Each row was made from one small tree. The marks that hang from a mark follow it in brackets, in alphabetical order. Every link used is in the known rows. Write each row's tree.
Known rows:
P[X[S[K] Z]]: [ 1.159 -4.526  3.305 -1.446 -4.367 -0.807  1.412  1.501  3.592 -0.850
 -3.985  0.984  0.437 -2.094 -0.839 -1.628 -3.255]
P[X[S[H]]]: [ 0.966 -5.099  0.657  0.824 -1.742 -0.484  0.426 -1.326  3.338 -1.822
 -2.152 -0.437 -1.395 -2.292 -0.324  0.760 -2.581]
H[W[D K X[Z]]]: [ 1.732 -1.112  2.561 -3.908 -1.679 -1.544  0.942  4.007  4.225  3.735
  0.971 -2.786  2.196 -1.349 -2.772 -2.416  2.163]
W[D[P] X[S[H K] Z]]: [-0.816 -0.158 -1.500 -1.983 -1.633 -0.553  0.994  2.567  1.122 -2.412
 -2.073 -3.956  1.661 -1.506  0.762  0.069 -0.828]
X[Z[D[P S[H[W] K]]]]: [-0.325  3.213  0.088 -0.654 -1.071  1.933  4.327  0.357 -1.380 -4.297
  1.917 -1.415  0.005  2.457  2.280 -0.493 -2.706]
H[W[K X]]: [ 1.834 -2.925  2.470 -1.503 -1.336  0.017  0.258  2.440  4.179  4.145
  3.022 -1.004  1.081 -1.003 -2.657 -0.965  0.960]
H[W[D[P] K X[S Z]]]: [-0.556  2.853  2.309 -2.683 -0.611 -4.244  1.012  6.375  0.466  0.468
  1.335 -2.488  4.273 -0.680 -1.469 -0.620  2.040]
W[X[S Z]]: [-0.171 -3.840  3.854  0.503 -1.865 -2.754  0.390  3.672  2.263  1.139
 -2.784  0.510  1.154 -4.348 -1.480 -0.618 -1.911]
D[P S[H[W[X]] K]]: [-0.280  0.541 -2.280 -1.238 -0.518  1.472  1.783  1.199  0.735 -1.486
  2.529 -3.148  0.902  1.382  2.379  1.540 -0.102]
H[W[K]]: [ 1.699 -2.256  2.870 -0.997 -1.368  0.950  1.930  0.500  3.653  2.563
  3.336  0.516  0.648 -0.897 -1.417 -0.979 -0.297]
D[P[X[Z]] S]: [-0.344  1.720  1.200  0.422 -2.245 -2.999 -0.672  2.451  1.913 -1.381
 -2.343 -0.111 -0.091 -2.698  1.190  1.403 -0.319]
P[X[S Z[D]]]: [ 1.684 -1.439  4.167  1.651 -1.263 -2.210  0.618  1.189  2.208 -1.633
 -2.170  1.782 -1.307 -2.430 -2.163 -1.017 -2.543]
W[D[P S[H]] K X[Z]]: [-0.896  1.127 -3.196 -3.993 -0.389 -1.163 -0.777  3.906  1.520 -0.192
 -0.254 -5.951  2.568 -1.665  0.402 -0.310  2.254]
H[W[D[P] K X[Z]]]: [ 0.283  3.082  1.768 -2.718 -1.488 -2.577  0.304  5.028  2.429  2.218
  1.669 -3.100  2.514 -0.826 -1.703 -0.578  2.710]
Z[D[P[X] S[H[W] K]]]: [ 1.575  2.913 -1.976 -0.059  0.106  2.048  2.105 -1.356  0.699 -4.350
  3.141 -1.909 -1.542  3.420  1.695  1.036 -0.813]
W[D[P] K X[S[H] Z]]: [-1.369 -0.139 -0.791 -2.861 -1.329 -2.275 -0.376  4.354  0.963 -0.736
 -1.221 -4.674  2.853 -1.954 -1.013 -0.542  0.547]
Z[D[S[H]]]: [ 1.602 -1.229 -1.821  1.680  2.528  2.722  1.425 -2.737  1.550 -2.347
  2.311 -0.749 -2.291 -1.615  1.110  0.528 -1.395]
P[X[S[H K] Z]]: [ 0.401 -6.164  1.688 -2.174 -5.360  0.464  2.022  0.089  3.151 -2.165
 -4.876 -1.008 -0.112 -1.104 -0.301 -1.795 -4.563]

Which tree is each row?
[ 2.114  4.140  0.543  1.065  0.403 -2.225  0.177 -0.084  3.754 -0.705
  2.271 -0.850 -1.149 -0.733  0.373  2.577  2.683] : H[W[D[P[X]]]]
[-1.094  0.605  0.876 -3.543 -4.232 -1.845  1.510  3.059  0.623 -1.581
 -0.681 -3.049  1.845  1.614  0.392 -0.626 -0.691] : D[P[X[Z]] S[H[W[K]]]]
[ 0.999  2.975 -0.442 -0.553  1.630 -1.299  1.474  2.700  1.358 -1.131
  3.290 -1.648  2.181  0.006  0.735  1.655  1.871] : H[W[D[P] X[S[K]]]]
[-0.747  0.509  3.535  1.494 -3.173 -4.147 -0.174  2.843  1.325 -1.996
 -3.234  1.116  0.263 -3.021 -0.170  1.186 -1.974] : D[P[X[S Z]]]
[ 1.367 -1.375  1.524 -3.361 -2.396  0.129  2.354  1.271  1.583 -1.322
  0.426 -2.441  0.294  2.220 -1.592 -2.911 -1.173] : P[X[Z[D[S[H[W[K]]]]]]]
[-0.818  1.740  0.516 -2.097 -2.007 -0.336  4.668  1.192 -0.370 -4.121
 -0.204 -2.125  2.030  0.930  2.077 -0.250 -1.952] : X[S[H[W[D[P]]] K] Z]
[-0.663  0.102  0.392  0.448 -1.537  0.570  1.206  2.131 -0.425 -3.137
 -0.985 -1.992 -0.039 -0.271 -0.469 -0.442 -3.336] : W[X[S[H K] Z[D[P]]]]
[-0.088  4.333  1.917 -1.351  0.261 -1.927  0.631  5.524 -0.646  0.373
  3.456 -1.718  2.260  0.886 -1.328 -0.915  1.272] : H[W[K X[Z[D[P S]]]]]
[-0.823  0.773 -2.503  1.546  0.675  0.785  0.626 -0.941  0.648 -2.573
  1.135 -1.307 -0.719 -2.297  3.059  2.773 -0.972] : D[P S[H]]
[ 0.543 -4.913  2.388 -2.578 -4.979  1.776  3.150  1.084  3.305  1.096
 -1.684 -2.296  0.087  0.274 -0.679 -2.047 -2.991] : S[H[W[X[Z]]] K]
[ 0.713  1.664  0.495 -1.405 -2.116 -2.207  0.493  2.197  2.501 -2.726
 -2.418 -1.062  1.007 -1.740  0.573  0.253 -0.248] : W[D[P[X[S[K] Z]]]]
[-0.917 -1.987  0.951 -1.019 -5.154 -0.605  1.279  1.125  1.315 -3.663
 -4.132 -1.331  0.134 -0.593  0.694 -0.037 -4.032] : D[P[X[S[H K] Z]]]
[ 0.089 -1.784 -1.173  0.282 -2.627  0.642  0.427 -0.750  1.928 -3.574
 -1.318 -1.276 -0.679 -0.390  1.115  1.583 -2.719] : D[P[X[S[H K]]]]
[ 0.231  1.922 -1.567 -0.808  0.550  0.953  3.784 -0.623  0.286 -4.017
  2.624 -2.000  1.148  1.209  2.490  1.347 -0.638] : X[S[H[W[D[P]]] K]]
[-0.710  2.018  2.419  0.382 -2.007  0.823  4.856  0.826 -1.984 -4.843
  0.925 -0.086  0.275  2.169  0.856 -0.747 -4.374] : X[S[H[W] K] Z[D[P]]]
